Each row comes from the steps of one walk. Every step used is in the known rows, and no mark comes twice. Write the walk behind each row, first mark first.
Known rows:
vefuni -> tefig -> pili -> laroda -> boboz: -.19 .08 -.12 -.19 .24 .12 .12 .02 -.10 -.02 -.36 .06 -.18 .11 .37 .34 .11 .23 -.09 -.12 -.08 .00 -.10 .03 .19 .01 .02 .05 .07 -.08
vite -> pugad -> boboz -> laroda -> pili: -.17 -.12 -.03 -.21 -.31 -.19 -.05 .52 .11 .06 -.44 -.08 -.11 -.14 .19 .04 -.25 -.06 -.12 -.17 .12 -.04 -.05 .33 -.24 -.26 -.39 .06 .17 -.04
boboz -> laroda -> pili -> tefig -> vefuni -> kozelov: -.08 .05 -.02 -.24 .06 -.23 .00 .27 .19 .16 -.24 .05 .08 -.15 .44 .20 -.03 -.07 .03 -.06 .16 -.15 .12 .15 -.18 -.11 -.19 .09 -.01 .09
pili -> tefig -> vefuni -> kozelov -> boboz: -.11 -.04 -.02 -.08 .13 .11 -.07 .10 -.06 .13 -.24 .18 .02 -.03 .41 -.02 .03 .16 .06 -.11 .07 -.21 .25 -.03 -.11 -.01 .02 .13 -.25 -.16
pili -> laroda: .03 -.03 -.12 -.08 -.01 .09 .08 .05 .07 .02 -.29 .00 .00 .07 .16 .20 .07 .03 .04 -.07 .04 -.04 -.01 -.02 .15 -.03 .13 -.09 -.10 -.09
boboz -> laroda -> pili: -.03 .00 .08 -.20 -.07 -.22 .14 .26 .11 -.02 -.23 -.07 .02 -.04 .17 .12 -.05 -.09 -.01 -.03 .14 -.05 -.11 .11 -.18 -.11 -.22 -.01 .16 .11
vite -> pugad: -.05 -.14 -.10 -.01 -.08 -.02 -.14 .13 -.07 -.04 -.12 -.08 -.10 -.08 .11 .09 -.11 -.05 .02 -.03 -.08 -.02 .10 .19 .00 .01 -.04 .10 .04 -.03
leti -> boboz: -.03 .01 .07 -.15 -.07 .02 .04 .06 -.08 .01 -.08 .04 -.04 .09 .02 -.11 .02 .15 -.12 .05 .10 -.03 .07 -.04 -.04 -.15 .06 .08 .07 .00
vite -> pugad -> boboz: -.15 -.12 -.07 -.02 -.24 .04 -.19 .24 .00 .09 -.23 .06 -.13 -.07 .07 -.06 -.23 .02 -.10 -.15 .02 .00 .08 .24 -.08 -.15 -.16 .09 .01 -.12
leti -> boboz -> pugad -> vite: -.08 .03 .11 -.29 -.02 -.06 -.06 -.01 -.14 .07 -.11 -.04 -.13 .00 .17 -.25 .08 .21 -.33 .11 .30 -.21 .13 -.12 .00 -.29 -.20 .00 .09 -.19
kozelov -> boboz: -.06 -.06 .05 -.05 .01 .10 .06 .12 -.13 -.06 -.24 .04 -.04 .08 .13 -.12 .01 .14 .04 -.11 .01 -.12 .04 -.06 -.08 .00 -.05 .03 -.11 -.18
tefig -> pili -> laroda -> boboz: -.03 .02 -.17 -.15 .14 .20 .19 -.08 .00 .01 -.45 .13 -.17 .05 .39 .33 .11 .15 -.07 -.06 -.01 -.02 -.08 .16 .14 -.01 .02 -.04 -.02 -.13
kozelov -> boboz -> pugad -> vite -> tefig -> pili: -.18 -.22 .12 -.04 .29 -.01 -.01 .00 -.31 .23 -.44 .08 -.48 .01 .33 -.16 .07 .15 -.15 -.03 .04 -.35 .05 .00 -.06 -.20 -.18 .10 -.09 -.35
vefuni -> tefig -> pili -> laroda -> boboz -> pugad: -.18 .06 -.03 -.18 .29 .06 .07 -.02 -.19 .06 -.34 .08 -.22 .10 .45 .20 .04 .18 -.17 -.16 .05 -.18 -.09 -.11 .27 -.07 -.09 .11 .02 -.21
kozelov -> vefuni -> tefig: -.20 .07 .11 -.16 .21 -.02 -.21 .02 -.17 .04 .15 -.01 -.05 -.18 -.03 .09 -.12 .20 -.04 -.14 -.09 -.10 .03 -.20 .12 -.02 -.02 .02 .15 .02
leti -> boboz -> laroda -> pili -> tefig: -.03 -.01 .00 -.20 -.03 -.07 .11 .37 -.03 .11 -.35 .04 -.14 .16 .32 .00 -.01 .13 -.16 -.05 .36 -.10 -.10 -.04 -.05 -.08 -.03 .00 .21 .15
leti -> boboz -> laroda -> pili: -.03 .03 .14 -.31 -.14 -.19 .17 .32 .01 .00 -.31 -.05 -.03 .00 .20 -.01 -.03 .07 -.13 .02 .23 -.08 -.03 .07 -.20 -.25 -.19 .06 .21 .06
kozelov -> boboz -> laroda: -.02 -.07 .01 -.18 .00 -.03 .13 .32 -.15 -.12 -.41 -.01 .05 .15 .19 -.08 -.04 .06 .06 -.17 .08 -.21 -.07 -.08 -.20 .02 -.04 .04 -.06 -.20
vefuni -> kozelov -> boboz -> laroda -> pili: -.14 .00 .09 -.37 -.08 -.02 .17 .39 -.17 -.04 -.47 -.04 .02 -.06 .34 -.01 -.04 -.01 .16 -.17 .23 -.15 .15 .14 -.25 -.23 -.30 .13 .01 -.12
leti -> boboz -> pugad -> vite -> tefig: -.24 -.17 .06 -.25 .09 -.09 -.14 .07 -.13 .25 -.27 -.01 -.31 .11 .16 -.30 .05 .09 -.25 .07 .14 -.27 .15 -.17 -.11 -.22 -.18 .12 .07 -.13
pugad -> vite: -.09 .05 -.02 -.14 .01 -.05 -.05 -.03 .04 -.03 -.06 -.10 .01 -.05 .08 .00 .12 .08 -.10 .05 .07 .01 .06 .06 .00 -.12 -.15 -.09 .08 -.06
laroda -> pili -> tefig -> vefuni -> kozelov: -.10 .03 .04 -.08 .06 -.08 -.06 .05 .21 .23 -.08 .10 -.05 -.19 .33 .19 .02 .04 .01 .01 .12 -.05 .18 .18 -.05 -.13 -.16 .11 -.03 .12
pili -> tefig -> vefuni: .01 -.05 -.08 .08 .13 -.08 -.12 .00 .19 .10 -.02 .12 .03 .03 .23 .07 -.01 .10 -.08 .02 -.04 -.11 -.02 -.03 -.01 .11 .09 .02 -.11 .02
pugad -> boboz -> laroda -> pili -> tefig -> vefuni: -.13 .00 -.02 -.10 -.09 -.28 -.03 .35 .41 .22 -.36 .13 .07 -.02 .34 .01 -.16 .10 -.21 -.15 .21 -.11 -.16 .12 -.22 -.18 -.21 -.02 .01 .04
tefig -> vefuni -> kozelov -> boboz -> laroda -> pili: -.16 .01 .14 -.41 -.03 -.22 .13 .33 .08 -.01 -.44 -.01 .13 -.15 .43 .08 -.05 .01 .11 -.08 .09 -.23 .17 .16 -.41 -.29 -.33 .20 -.09 -.14
tefig -> vite -> pugad -> boboz: -.18 -.16 -.01 -.18 -.27 .07 -.21 .20 -.13 .07 -.14 .15 -.12 .08 -.10 -.09 -.28 -.07 -.23 -.01 -.01 .06 .08 .19 -.08 -.14 -.27 .15 -.07 -.06
pugad -> vite -> tefig: -.25 -.20 -.08 -.09 .11 -.04 -.12 .04 .04 .12 -.23 -.07 -.17 .02 .07 -.04 .08 -.01 -.06 .03 -.13 -.04 .10 .01 -.13 -.06 -.12 -.04 .02 .00
boboz -> pugad -> vite -> tefig: -.22 -.18 -.01 -.07 .15 -.13 -.17 .00 -.02 .24 -.21 -.03 -.21 .02 .12 -.15 .03 -.05 -.13 .03 .01 -.21 .07 -.12 -.06 -.06 -.23 .04 .00 -.14
vefuni -> tefig -> vite: -.24 .05 .13 -.19 .05 -.06 -.08 .08 -.24 -.03 .15 .05 .02 .16 -.14 -.01 -.07 -.03 -.11 .06 -.12 .08 -.02 -.22 .08 .00 -.14 .15 .01 .07

Which walk is each row?
-.02 -.05 .00 -.02 .08 .11 -.07 -.03 -.13 .13 .07 .23 -.06 .27 .00 .02 -.02 -.02 -.16 .09 .07 .06 -.08 -.16 .15 .15 .00 .00 -.07 .09 => pili -> tefig -> vite
-.29 -.07 .11 -.35 .08 .05 -.35 .11 -.38 .00 .12 .03 -.17 -.09 -.10 .19 -.25 .08 -.15 .00 -.19 -.07 .09 -.05 .09 .01 -.19 .20 .11 .01 => kozelov -> vefuni -> tefig -> vite -> pugad
-.34 -.19 -.26 -.35 .18 .08 -.09 -.01 .10 .17 -.63 .00 -.16 .16 .43 .07 .12 .05 -.18 -.06 .03 -.24 .05 -.16 -.01 .06 -.27 -.03 -.02 -.22 => pili -> laroda -> boboz -> pugad -> vite -> tefig
-.09 .00 .00 -.35 -.02 .04 .14 .35 -.30 -.06 -.40 .00 .08 .04 .31 -.06 -.05 -.05 .17 -.17 .16 -.21 .16 -.01 -.22 -.08 -.09 .11 -.12 -.23 => vefuni -> kozelov -> boboz -> laroda
-.05 .03 .06 -.14 .02 -.11 -.11 -.06 -.03 .05 -.01 -.09 -.04 -.07 .13 -.13 .04 .02 -.22 .04 .22 -.18 .06 -.09 .06 -.18 -.27 -.01 .04 -.20 => boboz -> pugad -> vite
-.23 .09 -.09 -.29 .06 .01 -.09 -.09 .00 .01 -.16 -.02 .01 .06 .29 -.09 .06 .10 -.28 -.03 .19 -.17 .05 -.13 -.03 -.03 -.41 .00 .11 -.16 => laroda -> boboz -> pugad -> vite
-.04 -.02 .02 .12 .04 .01 -.01 .09 .12 .16 -.10 .06 -.19 .00 .17 .08 .04 .08 -.08 -.05 .20 .04 -.07 .00 .11 .00 -.08 -.06 .11 .18 => laroda -> pili -> tefig
-.12 -.03 .00 -.22 .06 .06 .12 .45 -.15 .11 -.47 .07 -.11 .06 .47 .01 -.01 .03 .10 -.22 .34 -.17 .12 .03 -.11 -.09 -.18 .06 .00 -.06 => vefuni -> kozelov -> boboz -> laroda -> pili -> tefig
-.04 .06 .02 -.19 .01 -.10 -.07 -.05 .08 .07 .01 .04 .14 -.19 .13 .12 -.04 -.05 .08 .03 -.05 -.08 .27 .16 -.17 -.15 -.08 .17 -.18 -.08 => tefig -> vefuni -> kozelov
-.12 -.14 .01 .02 .26 -.04 -.03 -.05 -.09 .20 -.25 .01 -.41 -.04 .12 .07 .11 .03 -.07 .11 -.12 -.03 .02 .18 -.06 -.15 -.02 .01 .02 -.03 => pugad -> vite -> tefig -> pili
.00 -.01 .01 -.10 .07 -.31 .01 .26 .35 .09 -.24 .04 .05 -.02 .35 .19 -.05 .04 -.08 -.01 .09 -.15 -.15 .06 -.16 -.02 -.10 .00 .06 .13 => boboz -> laroda -> pili -> tefig -> vefuni
-.08 .04 -.03 -.18 -.17 -.10 .03 .35 .03 .07 -.25 .05 .10 .06 .05 -.13 -.18 -.01 -.07 -.16 .13 -.07 -.11 .05 -.16 -.12 -.12 -.04 .00 -.12 => pugad -> boboz -> laroda
.02 .01 -.09 -.17 .19 .14 .13 -.14 -.06 .09 -.40 .13 -.17 .05 .46 .18 .07 .11 -.18 -.06 .14 -.19 -.10 .02 .18 -.06 -.07 .03 -.07 -.25 => tefig -> pili -> laroda -> boboz -> pugad
-.18 -.02 .10 -.11 .08 .04 -.02 .16 .05 .16 -.29 .15 -.08 -.13 .48 .06 .04 .17 .02 -.12 .16 -.17 .24 .08 -.13 -.18 -.19 .15 -.13 -.05 => laroda -> pili -> tefig -> vefuni -> kozelov -> boboz
-.12 -.15 .10 .01 .28 -.11 -.07 -.12 -.18 .29 -.21 .02 -.42 -.08 .21 -.03 .06 -.02 -.16 .07 -.01 -.20 .02 .06 -.01 -.19 -.15 .06 .00 -.15 => boboz -> pugad -> vite -> tefig -> pili
-.38 -.14 -.15 -.26 .18 -.02 -.18 -.03 .01 .17 -.35 .00 -.16 .10 .27 -.11 .07 .03 -.20 -.02 .01 -.21 .08 -.15 -.13 .08 -.38 .05 .06 -.09 => laroda -> boboz -> pugad -> vite -> tefig
-.02 -.27 -.08 .07 .23 .06 .11 .02 -.04 .24 -.50 .11 -.37 .05 .23 .27 .06 -.02 .07 .01 -.16 -.06 -.02 .12 .12 -.06 .24 .00 -.14 -.08 => vite -> tefig -> pili -> laroda
-.38 -.10 .06 -.20 -.21 -.02 -.25 .31 -.22 .05 -.06 .10 -.13 .11 -.08 -.10 -.31 -.01 -.24 -.08 -.08 .08 .06 .01 .01 -.16 -.31 .22 .02 -.02 => vefuni -> tefig -> vite -> pugad -> boboz
-.12 -.16 .17 -.12 .23 -.05 -.04 -.03 -.26 .30 -.29 .06 -.49 .01 .23 -.15 .08 .15 -.28 .12 .12 -.23 .09 .01 -.04 -.35 -.09 .14 .04 -.17 => leti -> boboz -> pugad -> vite -> tefig -> pili
-.27 -.11 -.06 -.14 .34 .01 -.07 -.14 -.12 .23 -.34 .09 -.38 .03 .36 -.02 .08 .06 -.25 .05 .00 -.19 .00 .03 -.07 -.08 -.31 .08 .06 -.14 => laroda -> boboz -> pugad -> vite -> tefig -> pili
-.07 .08 .07 -.15 .33 .11 -.03 -.07 -.22 .11 -.18 .07 -.26 -.21 .19 .36 -.02 .27 -.03 -.11 -.08 -.13 -.06 -.03 .31 -.16 .17 -.02 .06 -.11 => kozelov -> vefuni -> tefig -> pili -> laroda
-.11 -.11 -.14 -.18 -.23 -.12 -.12 .46 -.04 .03 -.39 -.02 -.02 .01 .15 -.02 -.28 -.09 -.07 -.19 .06 -.11 .00 .21 -.18 -.09 -.16 .05 .06 -.15 => vite -> pugad -> boboz -> laroda
-.14 -.01 .08 -.24 .03 .00 .00 .08 -.06 .01 -.22 .09 .07 -.11 .26 -.03 -.01 .09 .12 -.08 -.05 -.22 .30 .06 -.25 -.17 -.11 .21 -.26 -.24 => tefig -> vefuni -> kozelov -> boboz
-.10 -.20 -.08 -.07 .24 .04 .05 -.03 -.02 .21 -.55 -.01 -.38 -.02 .30 .24 .20 .05 -.03 .05 -.10 -.08 .01 .17 .10 -.22 .09 -.10 -.05 -.14 => pugad -> vite -> tefig -> pili -> laroda
-.09 -.09 .05 -.15 .10 -.19 .08 .39 .20 .05 -.48 .08 .01 .03 .48 .06 -.03 .17 -.08 -.12 .13 -.26 -.12 -.02 -.25 -.05 -.15 .03 -.02 -.08 => kozelov -> boboz -> laroda -> pili -> tefig -> vefuni
-.23 -.16 -.01 -.05 -.24 .11 -.19 .28 .00 .24 -.23 .24 -.30 .09 .08 .00 -.23 .00 -.30 -.06 .19 .10 -.01 .22 .05 -.14 -.35 .09 .06 .11 => laroda -> pili -> tefig -> vite -> pugad -> boboz
-.15 -.17 -.09 -.04 -.18 .17 -.26 .24 -.18 .20 -.16 .26 -.19 .19 .03 -.09 -.24 .01 -.26 -.06 .12 .06 .02 .09 .08 .01 -.18 .08 -.07 -.01 => pili -> tefig -> vite -> pugad -> boboz
-.15 .03 .06 -.19 -.23 -.19 .08 .38 .18 .11 -.34 .01 .01 -.03 .13 -.06 -.15 -.01 -.11 -.16 .23 .00 -.14 .16 -.22 -.27 -.32 -.05 .13 .01 => pugad -> boboz -> laroda -> pili
-.11 .01 -.25 -.26 .03 .19 .08 .02 .13 -.08 -.43 .04 .06 .14 .30 .22 .10 .11 -.04 -.09 .01 -.03 -.04 -.01 .07 .10 -.04 -.06 -.04 -.07 => pili -> laroda -> boboz
-.23 .11 -.05 -.31 .35 .22 -.03 -.07 -.18 .05 -.30 .11 -.25 -.13 .34 .41 .00 .35 -.10 -.19 -.09 -.12 -.07 -.02 .26 -.05 .04 -.02 .11 -.09 => kozelov -> vefuni -> tefig -> pili -> laroda -> boboz
-.06 .06 -.09 -.31 .20 .09 .08 -.17 -.02 .06 -.46 .05 -.21 .00 .53 .18 .18 .17 -.28 -.02 .19 -.20 -.03 .07 .16 -.20 -.23 -.07 .01 -.29 => tefig -> pili -> laroda -> boboz -> pugad -> vite
-.20 .04 .11 -.33 .02 .07 -.04 .05 -.30 .06 -.24 -.01 -.04 -.09 .34 -.25 .06 .10 -.05 -.09 .32 -.30 .34 -.08 -.05 -.26 -.37 .09 -.12 -.38 => vefuni -> kozelov -> boboz -> pugad -> vite
-.22 -.13 .05 -.38 -.35 -.18 -.06 .45 -.01 .07 -.36 .08 -.08 .02 .07 .05 -.31 -.16 -.24 -.03 .10 .01 -.04 .28 -.24 -.28 -.51 .14 .09 .02 => tefig -> vite -> pugad -> boboz -> laroda -> pili
-.18 -.02 .05 -.21 -.17 -.07 .01 .38 .03 .25 -.29 .23 -.05 .20 .10 -.05 -.18 -.04 -.28 -.07 .30 .04 -.22 .00 -.06 -.13 -.36 -.05 .07 .11 => pugad -> boboz -> laroda -> pili -> tefig -> vite
-.24 .06 .20 -.34 .15 .04 -.21 -.02 -.28 .04 .24 .08 -.08 -.02 -.19 .10 -.15 .11 -.15 .01 -.13 -.03 .01 -.27 .11 .01 -.15 .08 .08 .07 => kozelov -> vefuni -> tefig -> vite
-.27 -.09 .06 -.23 -.04 -.06 -.20 .22 -.31 -.08 .05 .01 -.10 .11 -.08 .09 -.16 -.08 -.13 .02 -.20 .04 .09 -.03 .05 .02 -.16 .26 .05 .01 => vefuni -> tefig -> vite -> pugad
-.12 -.06 .11 -.22 -.06 -.13 .18 .41 -.02 -.09 -.45 -.04 -.01 .05 .28 -.01 -.02 .06 .00 -.15 .17 -.13 -.09 .04 -.22 -.14 -.25 .03 .04 -.09 => kozelov -> boboz -> laroda -> pili
-.41 -.05 .10 -.37 -.09 .08 -.40 .22 -.29 .12 .00 .11 -.20 -.09 -.16 -.01 -.38 .13 -.27 -.13 -.09 -.04 .08 .00 .05 -.17 -.31 .17 .05 -.04 => kozelov -> vefuni -> tefig -> vite -> pugad -> boboz
-.28 -.25 .08 -.18 .19 -.19 -.18 .07 .06 .15 -.39 .04 -.13 .00 .34 -.19 .02 .13 -.17 -.01 -.09 -.44 .14 -.18 -.31 -.13 -.26 .15 -.19 -.32 => kozelov -> boboz -> pugad -> vite -> tefig -> vefuni
-.02 -.02 -.02 -.05 .07 -.11 .08 .31 .09 .11 -.27 .00 -.07 .09 .30 .13 -.02 -.02 -.05 -.10 .26 -.06 -.17 .02 -.03 .02 -.11 -.07 .16 .14 => boboz -> laroda -> pili -> tefig
-.06 -.13 .00 -.16 -.14 .02 -.14 .07 -.23 -.04 -.03 .07 -.10 .06 -.08 .09 -.15 -.16 -.12 .12 -.12 .04 .07 .13 .00 .03 -.21 .16 -.03 .00 => tefig -> vite -> pugad
-.20 .01 .14 -.41 .07 -.12 -.13 .02 -.08 .05 -.20 .01 .08 -.18 .43 -.16 .03 .13 -.11 -.05 .17 -.38 .35 -.03 -.20 -.33 -.39 .17 -.22 -.40 => tefig -> vefuni -> kozelov -> boboz -> pugad -> vite
